Every row comes from one small tree of marks. The marks that hang from a mark follow it in brackets, in the order of their numbers. Every link used is in the known rows. Which tree was each row made from?
Known rows:
q807[q233]: [ 21.7  -1.0 -32.4 -11.9 -24.3 -22.2   2.3 -16.8  -0.8   1.3   0.1  11.8
  10.5  -2.7  -1.3   7.5 -13.6]
q91[q555[q44 q397[q233 q656]]]: [ -4.1   1.3  17.2  12.0   4.1  16.2  16.9  -0.1  22.2  -2.3 -26.2  10.8
   3.7   1.7 -21.4 -24.1  12.4]
q91[q555[q44[q376] q397[q656]]]: [ -8.3 -11.7   9.1  18.0   8.9   5.4  19.1  -4.7  11.5 -13.0 -26.8   5.6
   6.6   3.1 -12.6 -18.0   8.6]
q555[q44 q91 q397[q233]]: [ 12.1 -35.4  25.0   0.1   3.0  37.7 -10.0  -7.5 -13.5  19.2   2.1   8.2
   5.5   0.3 -33.6 -13.1  -2.8]
q233[q397[q376 q656] q807]: [  8.5  30.5 -37.5  -9.9 -21.0 -52.2  -6.6  15.1   8.4 -20.6  45.1  -3.6
 -15.5  -0.8  56.3  47.0  -8.6]
q91[q555[q44 q397[q376 q656]]]: [ -8.5  -3.1  10.4  13.2  14.8   4.1  15.1  -0.4  15.1  -6.8 -25.1   5.7
   4.2  10.6 -15.0 -20.1   8.7]
q397[q233 q656]: [ -7.5  36.5 -14.0 -16.6 -21.0  -4.4   7.1  -0.7   6.7  -3.2  -5.4  -9.8
 -18.3 -15.3  23.5   8.3  13.2]
q91[q555[q44[q376]]]: [  1.6  -4.2 -16.1   9.8   8.8 -10.1   7.1 -11.3  12.3 -17.5 -34.8  16.8
  16.3   5.3 -15.5 -19.6   2.8]
q555[q44 q91 q397[q233[q807] q376]]: [ 12.1 -32.2  28.0  -1.3  12.3  26.5 -16.1   7.4  -9.2  15.3  18.2  -5.7
  -7.9   9.4 -13.5   2.4  -3.7]
q656[q397]: [  1.7  29.8 -36.3   2.1 -15.4 -23.2  -0.2  -9.5  -8.8  13.3   4.8  16.1
  44.0 -14.1  -6.5  -0.1 -17.6]
q656[q397[q233[q807] q376]]: [ -3.2  42.5 -19.1  -2.8  -8.1 -23.3  -9.2  13.1  -1.5  12.4  22.3  -4.5
  19.7 -11.0  17.1  15.3 -11.3]
q397[q233 q376 q656]: [-24.7  40.0  -6.5 -19.4  -1.7 -12.8  -0.3   9.3  -1.9  -8.0  -1.7 -29.6
 -34.4  -6.2  42.1  16.4  15.7]
q555[q44 q397[q233 q376]]: [ -9.4  -8.1  26.9   4.5  12.2  24.2  12.9   3.5  -6.0  12.3   3.8  -3.7
  -8.5  -4.1  -6.9 -13.7  -5.9]
q807[q233[q397[q376 q656]]]: [  0.2   9.7 -22.3 -12.7 -21.6 -33.9  -0.4  -5.3  -8.9 -10.0  19.0  -4.9
  -7.4  -3.2  30.1  30.1  -6.6]
q91[q555]: [ 10.2  15.6 -34.9   0.7  -4.6 -24.3  -2.7 -14.2  21.1 -14.4 -34.2  26.4
  20.3   6.6 -22.2 -22.2   0.6]
q397[q233[q807] q376 q656]: [ -7.5  40.8 -10.7 -18.4  -8.0 -20.7  -1.5  20.9  12.6  -8.4  17.4 -29.1
 -37.3  -2.2  52.6  30.8  11.7]

Which tree is each row?
[ -4.0   3.7  18.5  10.9  10.7   8.3  12.3  10.3  24.8  -4.9 -14.9   1.1
  -5.5   8.3  -7.1 -13.3  11.7] | q91[q555[q44 q397[q233[q807] q376 q656]]]
[  0.2 -45.1  29.1   5.2   7.9  33.7  -9.5  -6.6 -24.9   7.0   2.6  -6.4
  -1.7  -4.0 -17.9  -5.0  -0.7] | q555[q44[q376] q91 q397[q233]]
[-15.4  41.9 -15.9  -3.7  -3.6 -18.0  -8.0   4.8 -11.6  13.0   8.8  -4.7
  21.4 -13.6   9.9   5.1  -8.1] | q656[q397[q233 q376]]
[  9.8 -38.0 -14.3  -4.2   7.9   3.0 -15.3 -18.4 -26.4  -5.4  -9.6   2.8
  11.3   4.4  -9.0   3.9  -5.7] | q555[q44[q376] q91]
[  5.4 -54.6  14.1   8.6   9.8  22.3  -6.7 -14.0 -28.7   3.7   1.1   0.5
   9.4   2.2 -20.9  -4.7  -8.2] | q555[q44[q376] q91 q397]
[-18.9  -2.7  33.9   3.9  10.3  27.2  21.6   8.8  -4.7   9.9   5.1 -17.1
 -20.2  -5.1   9.3  -3.8   5.1] | q555[q44 q397[q233 q376 q656]]
[ -4.4 -36.4  23.5   0.8  16.0  23.6  -4.1  -2.7 -22.0   9.6   4.5 -12.4
  -6.0  12.1  -7.9   2.7   2.4] | q555[q44 q91 q397[q376 q656]]
[-16.3  29.8 -30.8 -11.1 -12.0 -41.3  -4.8  -1.7 -12.4 -20.1  18.1  -5.1
 -11.6  -6.3  41.0  26.2  -3.0] | q233[q397[q376 q656]]
[ 10.2  37.2 -18.6 -16.0 -27.1 -12.0   6.0  11.0  21.5  -3.6  13.9  -9.3
 -20.8 -11.7  34.4  22.7   9.0] | q397[q233[q807] q656]
[  6.2  33.3 -20.6 -17.4  -5.2 -25.0 -13.9  13.6  10.8  -4.7  15.4  -9.9
 -20.4  -0.8  29.6  16.0  -3.8] | q397[q233[q807] q376]
[ -9.4 -39.4  35.7   4.3   6.1  36.9  -0.8  -1.7 -24.1   4.2   3.6 -19.7
 -13.3  -5.0  -1.6   5.6  10.2] | q555[q44[q376] q91 q397[q233 q656]]
[ 18.3  25.1 -44.5  -9.2 -18.8 -55.8 -15.1   9.8   7.7 -17.9  43.7   9.6
  -4.0   0.3  40.2  36.7 -19.6] | q233[q397[q376] q807]
[ 17.1 -44.8  10.8   3.5   4.7  26.7  -7.4 -14.9 -17.3  15.9   0.7  14.8
  16.6   6.5 -37.0 -13.3 -10.3] | q555[q44 q91 q397]
[ -9.9 -26.9  38.0  -2.9  14.6  34.6  -6.5   4.5 -18.3  12.8   6.3 -19.3
 -17.3   5.4  -4.5   2.5  10.0] | q555[q44 q91 q397[q233 q376 q656]]
[  9.2  39.8 -24.3  -1.0 -21.8 -17.5  -3.9   6.1   4.8  16.1  20.1   9.6
  31.0 -17.6   4.5   9.7 -13.1] | q656[q397[q233[q807]]]
[ -3.5  -5.0  17.0  15.8   4.3   9.4  16.7   6.2  21.0 -10.9 -16.4   1.2
  -2.7   0.5  -5.1 -11.5  12.0] | q91[q555[q44[q376] q397[q233[q807] q656]]]
[ -5.5  -0.7  15.6  10.8  15.1   9.8   7.2   1.1  17.2  -2.8 -24.9  10.6
   3.9   7.3 -23.6 -27.4   6.2] | q91[q555[q44 q397[q233 q376]]]
[  5.2 -41.9  16.5   1.8  18.3  20.5 -12.7  -7.9 -23.2  12.3   3.4   0.9
   5.7  13.0 -23.9  -7.3  -8.5] | q555[q44 q91 q397[q376]]
[  4.1  -7.8  11.9  -9.9  -4.4   5.2 -20.9   9.6  -7.1   5.1  20.8 -19.3
 -21.4   5.8   9.6  17.5   6.0] | q555[q91 q397[q233[q807] q376 q656]]
[  3.4  -2.4  11.6  12.4   5.8  13.8  10.8  -3.6  21.4  -0.3 -26.7  20.1
  12.3   2.4 -32.8 -31.4   5.0] | q91[q555[q44 q397[q233]]]
[ -2.5  -7.2   5.5  13.8  16.3   2.0   9.1  -4.1  14.7  -5.0 -26.0  15.2
  11.9  11.5 -26.0 -27.5   1.0] | q91[q555[q44 q397[q376]]]
[  6.0  -8.9   1.5  14.8   6.6   6.1  12.7  -8.7  18.5  -2.4 -27.7  24.9
  20.1   6.6 -34.9 -31.4  -0.6] | q91[q555[q44 q397]]
